Each row comes from the steps of one walk. Every step used is in the known rows, and no mark comes twice. Write the walk behind each row, first mark first.
Known rows
m/k/d/a/g/e: [ -7.9  23.3 -17.8 -38.4  27.3   4.8  -6.8 -25.3  -9.1  -8.2   4.9  33.4
 -48.4  11.2 -17.7 -29.0  66.3 -70.5  50.2  56.7  26.8 -24.7 -11.5]
x/a: [-12.4   4.1 -35.7  -0.4  25.4  38.2 -21.3 -14.5   2.1 -20.3  -2.6  14.5
  -1.9  48.8 -20.3 -37.7  80.5   0.7 -23.3  11.5  41.8 -44.4   7.5]
m/k/d: [-16.0   7.2 -44.0 -24.0  42.1  11.6 -24.9 -25.3   5.5  -3.8 -11.2  12.2
 -23.0  40.5 -32.5 -31.8  75.1 -32.2   7.7  37.5  42.2   9.9  -8.4]
x/a/g/e/z: [ 22.2   3.4 -20.0 -47.3  22.3  21.1 -21.8  -3.7 -24.6 -29.7  -3.2  40.5
 -31.0   2.5   1.7   8.3  67.6 -35.9  27.2  47.6  35.7 -47.4   8.0]
g/a/x: [  5.3  13.0 -22.3 -28.5  24.3  19.1  -8.9 -18.4 -13.2 -18.9   9.4  29.1
  10.7  43.6  -3.2 -35.7  56.9  -2.0  10.8  19.3  43.2 -46.9  -1.5]
g/a/d/k/j/e/z: [ 33.6  24.6  23.6  -6.4   1.6  18.2  -0.4  33.1   6.5 -24.5   3.4  36.1
  -8.3  -7.0  19.7 -26.4  39.8 -33.8  16.8  70.5  10.4 -33.7 -22.7]
x/a/d/k/j: [-20.7   4.3  -5.9  41.5   9.8  38.7   1.9  19.8  21.9  -5.9 -13.2  27.0
  -3.4  14.5   7.0 -40.2  66.3 -19.7  -7.9  42.9  17.6 -29.1  16.1]
x/a/d/k/j/e: [ -4.8   8.6   6.5  37.5   4.8  41.4   8.0  32.0  27.0  -9.9  -7.6  26.4
  -7.3   1.4   9.4 -40.5  75.9 -15.1  -7.9  61.1  11.1 -50.1  -1.6]
g/a/d/k/j: [ -4.0  21.7  10.7   4.7  10.5  20.7   4.7  10.5  17.1  -9.2   5.0  28.4
   0.7  21.4  11.1 -40.9  35.0 -29.3  10.6  38.6  15.1 -19.5  -9.1]
e/g/a/d: [ 14.9  40.9  -8.8 -39.1  30.7   3.4  -1.9  -1.3 -10.5  -2.2   5.2  38.9
  -0.1  35.1   5.3 -19.8  50.2  -9.9  11.4  39.2  34.5 -43.7 -14.6]
j/k/d: [ 12.4  12.5 -17.4 -31.8  18.9  18.2 -20.4   8.7  16.1 -10.3 -15.5  10.9
 -13.4  34.9 -32.6 -16.3  64.9 -20.2  -6.5  32.3  20.6   4.8 -19.7]
x/a/d/k/m: [-23.4   6.4 -27.4  22.0  16.0  31.3  -8.8  16.5   5.2   6.2  -7.4  22.0
   1.0  27.7   9.1 -42.8  66.4 -27.9 -13.4  46.8  47.1 -48.6   3.2]
k/d/a/x: [  7.2  18.0 -30.8  20.2  25.6  13.9   1.8  -3.8  -2.9  -8.8  -4.0  28.1
  -0.4  21.8 -17.3 -49.6  72.3 -21.7  -3.6  32.1  31.2 -47.5  -4.2]
z/e/g/a: [ 26.1  26.8  -3.7 -69.4  20.1  -1.7 -36.5  -2.8  -0.1 -25.4  12.0  17.9
 -10.1  44.4   2.2 -42.4  41.9 -16.0  -8.1  29.9  27.2 -57.1 -32.2]
m/k: [-18.5   5.5 -38.6 -25.7  36.9  30.4 -36.7 -38.5  -5.9 -22.3   1.1  14.2
 -14.8  59.8 -32.5 -28.4  79.7 -25.6  10.5  23.9  49.4 -10.7  -3.4]
e/g: [  9.7  23.5 -17.3 -26.0  32.1  26.8 -33.7  -1.7 -10.3 -24.8   1.6  25.5
  -7.9  44.9 -20.7 -11.9  66.4 -24.5   2.0  19.6  44.5 -42.8 -20.3]
a/d/k/j/e/g: [ 16.8  28.4  23.2  12.4  12.3  29.1  -5.5  43.4  14.5 -15.5  -4.9  39.3
 -12.9  -4.0   7.1 -13.3  62.7 -41.1  16.8  70.6  15.6 -48.1 -29.2]
z/e: [ 23.3  -0.1 -30.3 -26.2  34.3  -0.4 -38.7 -20.6  13.8 -24.5   1.0   2.8
  -5.6  46.8 -20.9 -36.2  65.2  -4.8 -31.2  23.7  24.4 -44.0 -24.1]
e/g/a/d/k: [  8.8  45.0  12.6 -31.7  12.5  14.5  -5.7  13.2  -2.5 -14.1  -0.6  41.6
  -6.2  26.8  12.1 -37.5  50.1 -35.2  24.0  28.8  27.8 -43.1  -9.8]
z/e/g/a/d/k/j: [ 17.6  26.9  25.0 -28.0   2.9  -0.9 -12.2  31.6  21.6 -12.1   2.6  31.0
 -13.2  10.0  29.2 -44.9  29.0 -36.8   6.3  62.6   2.9 -40.5 -21.8]
m/k/d/a/g: [-19.6  23.6 -31.5 -10.5  23.1  13.6 -12.8 -30.3 -18.1  -3.4  -0.5  41.7
 -42.2  25.7 -27.8 -25.4  75.8 -61.1  25.3  40.6  34.2 -17.5   5.7]

Which walk is each row?
[-26.9  -3.3 -27.9  -6.0  29.8  37.0 -32.1 -20.4   2.7 -17.0   4.7  13.3
 -17.3  46.0 -25.2 -23.2  60.6 -33.2  13.2  45.0  41.2   2.0  -6.7]
m/k/j
[ 13.1  44.3  16.2 -31.9   6.6  16.1  -5.9  40.3  -3.7   0.2  13.0  36.6
  -6.1  15.0  24.2 -33.4  42.3 -47.0  19.3  70.6  41.4 -72.8 -44.5]
j/e/g/a/d/k/m
[  3.3  30.9  -0.3 -14.6  16.2  13.5  -0.4  -8.0   8.8 -12.7   2.6  29.8
   2.6  33.8   3.9 -47.0  53.1 -21.8   8.8  17.3  22.5 -33.1  -5.8]
g/a/d/k
[  6.1  19.0 -13.6  11.0  27.5  17.5  -9.8  -4.4  11.6 -14.2  -9.6  26.9
  -0.6  29.7 -11.0 -31.2  74.2 -24.9   1.4  19.2  24.9 -29.5  -2.7]
a/d/k
[ 37.0  24.3  -5.7 -35.2  18.3  14.1 -20.8  -9.8 -30.0 -39.8  12.3  42.8
 -30.8   5.1  -9.1  -2.7  56.1 -59.6  36.7  42.3  28.2 -59.6 -14.1]
d/a/g/e/z
[ -6.6  10.3 -38.8  12.0  34.4  20.9   1.3 -11.5   3.7   0.7 -10.2  24.0
   4.1  34.7  -7.7 -30.8  84.4  11.3 -22.6  33.8  34.1 -41.2  14.4]
x/a/d
[ 41.0   6.8 -17.7 -47.8  36.9  10.6 -33.7  -4.9  -7.7 -39.9   0.9  13.1
 -11.2  19.9 -13.3  -9.6  55.9 -30.5  18.9  39.5  34.9 -31.3 -27.7]
g/e/z
[ 39.5  25.5 -10.5 -33.2  24.6  -5.3  -9.0   1.6 -19.6 -20.7  -0.3  41.2
 -37.8 -12.7  -8.2  -6.5  51.1 -64.5  32.7  56.6  19.2 -39.9 -19.0]
k/d/a/g/e/z
[  8.8  36.1  -4.6 -51.8  21.3  22.4 -24.9  -5.0 -13.6 -24.3  12.0  28.7
  -5.2  47.6  -6.5 -28.9  45.5 -21.5  10.3  16.6  42.5 -46.0 -24.0]
e/g/a
[ 27.7  18.2  -9.8 -61.9  17.0  -4.2 -26.1   4.4  -9.0 -22.9   6.5  31.1
  -3.7  32.2  14.7 -39.8  50.3  -9.7   5.9  43.0  33.2 -66.8 -14.7]
z/e/g/a/x
[  0.8  23.3  19.9  20.8   1.1  44.2   0.8  52.4  16.0 -12.0  -9.8  40.2
 -15.1  -7.2  17.4 -30.7  73.0 -29.5   6.3  72.3  17.1 -60.9  -5.5]
x/a/d/k/j/e/g
[ -6.4  13.8 -22.2  12.2  27.6  16.2 -15.7   9.7   3.7   3.8  -1.1  20.4
   3.9  31.6  -1.7 -24.7  56.0 -39.8  -3.1  46.2  45.5 -36.7 -18.7]
a/d/k/m
[ 20.5  29.2   9.7 -46.8   3.6  11.7  -1.9   9.9   1.7 -13.7  -0.8  32.7
 -37.5   4.6 -17.2 -13.6  56.5 -58.3  35.4  50.3   6.0 -30.1 -23.7]
j/k/d/a/g/e
[ 21.8  37.8  15.7 -21.2  20.0  13.4   8.9  28.5   3.8  -2.4  12.8  38.7
  -5.6   8.5  15.0 -15.1  41.1 -14.0  11.7  78.6  20.4 -52.0 -37.3]
k/j/e/g/a/d
[ -2.4  10.1  -1.6  31.2  21.1  23.5  -4.9  12.1  21.1  -9.9  -7.1  25.4
  -1.4  17.5  -3.7 -24.1  56.3 -31.8   2.2  41.1  16.5 -16.5  -5.9]
a/d/k/j
[ 10.9  27.6  -9.5 -45.2  19.7  20.6 -14.4   1.9 -23.1 -20.6   7.0  41.5
   1.8  35.9   5.3 -24.7  54.4 -16.9  24.2  29.8  49.2 -57.8  -5.9]
e/g/a/x
[ 44.8  26.5   8.2 -59.0  -0.7   9.9 -12.2  20.6 -12.9 -26.6  -7.2  40.2
 -42.8 -11.6 -11.9   1.1  52.0 -68.3  42.7  64.4   8.6 -23.0 -19.7]
j/k/d/a/g/e/z
[  2.0  26.7 -18.6   3.3  18.0  27.0 -14.6 -25.7 -24.2 -23.2  14.2  41.5
 -18.8  35.5 -24.3 -14.6  69.5 -39.8   5.7  14.6  32.9 -59.7  -1.6]
d/a/g
[ 17.2  20.7 -18.5 -49.5  23.4   0.8 -19.0 -14.2 -24.8 -19.9  -1.1  41.7
 -53.3  -4.7 -10.9 -13.1  62.1 -79.9  57.2  70.2  29.9 -17.1  -7.1]
m/k/d/a/g/e/z
[ 10.9  27.3  23.1   3.1   5.9  21.4  10.4  22.4  22.1 -13.0   8.9  29.1
  -2.1   8.5  13.7 -41.9  44.1 -24.7  10.3  56.9   7.2 -40.8 -27.6]
g/a/d/k/j/e
[  9.2  34.2  40.8 -26.1  -7.3  43.4 -19.5  39.7  10.2 -35.0  13.8  31.3
 -15.9  14.6   9.7 -38.0  36.1 -49.1  24.9  45.0  19.7 -56.7 -38.7]
d/k/j/e/g/a
